Each row was made from one small tree. The marks that hang from a mark follow it in brackets, in alphabetical order. Every link used is in the known rows. Write each row's tree.
Known rows
gosegal[kalag[pomul] sedanim]: [  3  -4  23  -2  21  -6   6 -22   9   1  -3  36  -4  17  16  -2  -1  -8]
pazazal[gamo[gosegal] zodiv[kalag[pomul]]]: [-14  -5  23 -16   8   8 -11 -19  -5  26   0   4  -7   1   9  -2 -10  -8]
kalag[pomul]: [ -3  -7  14 -11  15  -7  -2 -13   8  10  -1  15 -10  22   4   1  -3  -7]
geru[roru]: [ -6  -3  19  -4  12  -5 -11  -8  12   2   6  21   7  29  16  -1  -2  -9]
gamo[geru[roru] gosegal]: [  0 -13  25 -15   2  -5  -5 -17 -15   4  16   9   1  30  31  -6 -15   8]
pazazal[dobok zodiv]: [-14  12  16  -1  18   1  -5  -5  16   8   3   2   0   7   0   0 -16  -8]
kalag[gosegal zodiv]: [  2   8  14 -10  17  -3  -4 -10  14  14  12   4  -8  24  14  14   1   3]
zodiv[kalag[gosegal[sedanim] pomul]]: [  1   1  19 -10  22  -5   4 -29   9  13  -4  35  -2  16  17  11   2  -2]
zodiv[kalag]: [ -2  -6  21   3  25  -2 -10 -16  13  12   0  23   4   8   7   2   4  -3]
pazazal[gamo[geru gosegal[kalag sedanim]] zodiv]: [  3  -7  37   0  10   9  -3 -13 -13   4  11   7   7   1  36 -12 -20   0]
gamo[gosegal]: [  2  -7  20  -7  11   0  -6 -12  -2   0   6   5  -5  19  14  -6  -4   0]
pazazal[dobok[roru] gamo zodiv]: [-16   9  15  -9  13   5 -23   7  17  10   4  -6  11   8   2  -5 -10 -10]
gamo[geru gosegal[sedanim]]: [ 11 -11  28  -8   7  -5   0 -21 -13  -5   7  10   1  18  30 -11 -17   9]
gosegal[kalag[pomul zodiv] sedanim]: [  2   4  20 -10  18  -8   5 -25  12  11   0  28 -12  20  15   3  -1  -1]
pazazal[gamo[geru[roru] gosegal[kalag]] zodiv]: [ -8  -9  35  -8   4  10  -9  -8 -14  13  19   5   7  12  36  -7 -19  -2]
gamo[geru[roru] gosegal[sedanim]]: [  4  -9  29 -12   1  -7  -3 -24 -13  -5  10  18   7  30  38 -10 -18   7]
pazazal[dobok]: [ -4   2  14   0  23  -5  -8 -10  17   2   0   6   3  14   0   0  -5  -2]
gamo[geru[roru] gosegal[kalag sedanim]]: [  6 -10  34  -6   8  -3   3 -26 -14  -5  13  29   7  25  43  -9 -13   8]
zodiv[kalag[pomul]]: [ -6  -8  17 -10  21  -6  -4 -22   8  20  -4  25  -7  12   3   5   2  -4]
gosegal[kalag[pomul zodiv]]: [ -2  -1  17 -13  18  -6   2 -19  11  20   6  18 -17  20   8   7   1   0]
kalag[zodiv]: [  0   3  15  -7  15  -5  -9 -10  15  13   7   5  -7  20   7   3  -1   0]

Which tree is each row?
[ -2   5  10 -23  13  -7   2 -16  11  21   8   7 -18  29  10  17  -1   2] | kalag[gosegal pomul zodiv]
[  6   6  24   2  21  -3  -1 -19  16   4   4  26  -1  16  20   0   1   0] | gosegal[kalag[zodiv] sedanim]
[  5   3  23   2  26  -1  -2 -22  13   5  -1  33   9  12  21   8   4  -1] | zodiv[kalag[gosegal[sedanim]]]
[-12   2  19 -13  11   2 -19   5   5  14  10 -11  11   8  11  -5 -20   0] | pazazal[dobok[roru] gamo[geru] zodiv]
[-21   9  14 -12  20  -1   0 -21  12  25  -4  15  -7   2  -5   7 -14  -5] | pazazal[dobok zodiv[kalag[pomul]]]
[ -5   8  28   3  17  10  -7 -15   4   0   2   6   8  -2  18 -11 -16  -6] | pazazal[dobok gamo[gosegal[kalag sedanim]] zodiv]
[ -1 -11  34  -3  10  11  -6  -6 -14  13  16  -3   2   1  29  -8 -17   1] | pazazal[gamo[geru gosegal[kalag]] zodiv]
[-16  13  16 -11  22   8 -20  -2  17  22   6   4  13   2   7  10  -4  -4] | pazazal[dobok[roru] gamo zodiv[kalag[gosegal]]]
[ -3   3  15 -19  15   3 -21 -10   5  12  10  -7   0  15  11  -4   0  10] | pazazal[dobok[roru] gamo[gosegal[kalag[zodiv]]]]
[  0   1  19  -7  20   4 -15 -17   5  13   7  -9  -3   8   9  -2  -3   7] | pazazal[dobok gamo[gosegal[kalag[zodiv]]]]
[-11  -5  29  -5   5   3 -16  -1   0  16  13   2  12  16  26  -3 -19  -9] | pazazal[gamo[geru[roru]] zodiv]
[-18   0  26  -5  15   3 -18 -13   4  26   8   6  17   3  16   2 -19  -1] | pazazal[dobok gamo[geru[roru]] zodiv[kalag]]
[  0 -11  18 -20   8  -2 -21  -6 -10   6  10 -14   8  16  16 -11 -13  12] | pazazal[dobok[roru] gamo[geru gosegal]]
[-13   1  21 -11  19   7  -7 -12   8  30   2  11  -2   3  10  13  -3 -12] | pazazal[gamo zodiv[kalag[gosegal pomul]]]
[ -6  -4  29  -5  15  10  -6 -10 -10  13  14  -9   3  -3  20  -7 -22   6] | pazazal[dobok gamo[geru gosegal[kalag]] zodiv]
[-10  -4  27  -9  14   7 -13 -17 -10  23   8 -10   6  -7  14  -4 -22   8] | pazazal[dobok gamo[geru gosegal] zodiv[kalag]]
[  4 -18  25 -17  11  -4   9 -23 -19  12  12  13 -14  18  24  -3 -11  11] | gamo[geru gosegal[kalag[pomul]]]
[-12   6  21 -12  13  10 -16  -2   2   7  10  -3   5   5  12  -8 -10  -3] | pazazal[dobok[roru] gamo[gosegal[kalag]] zodiv]
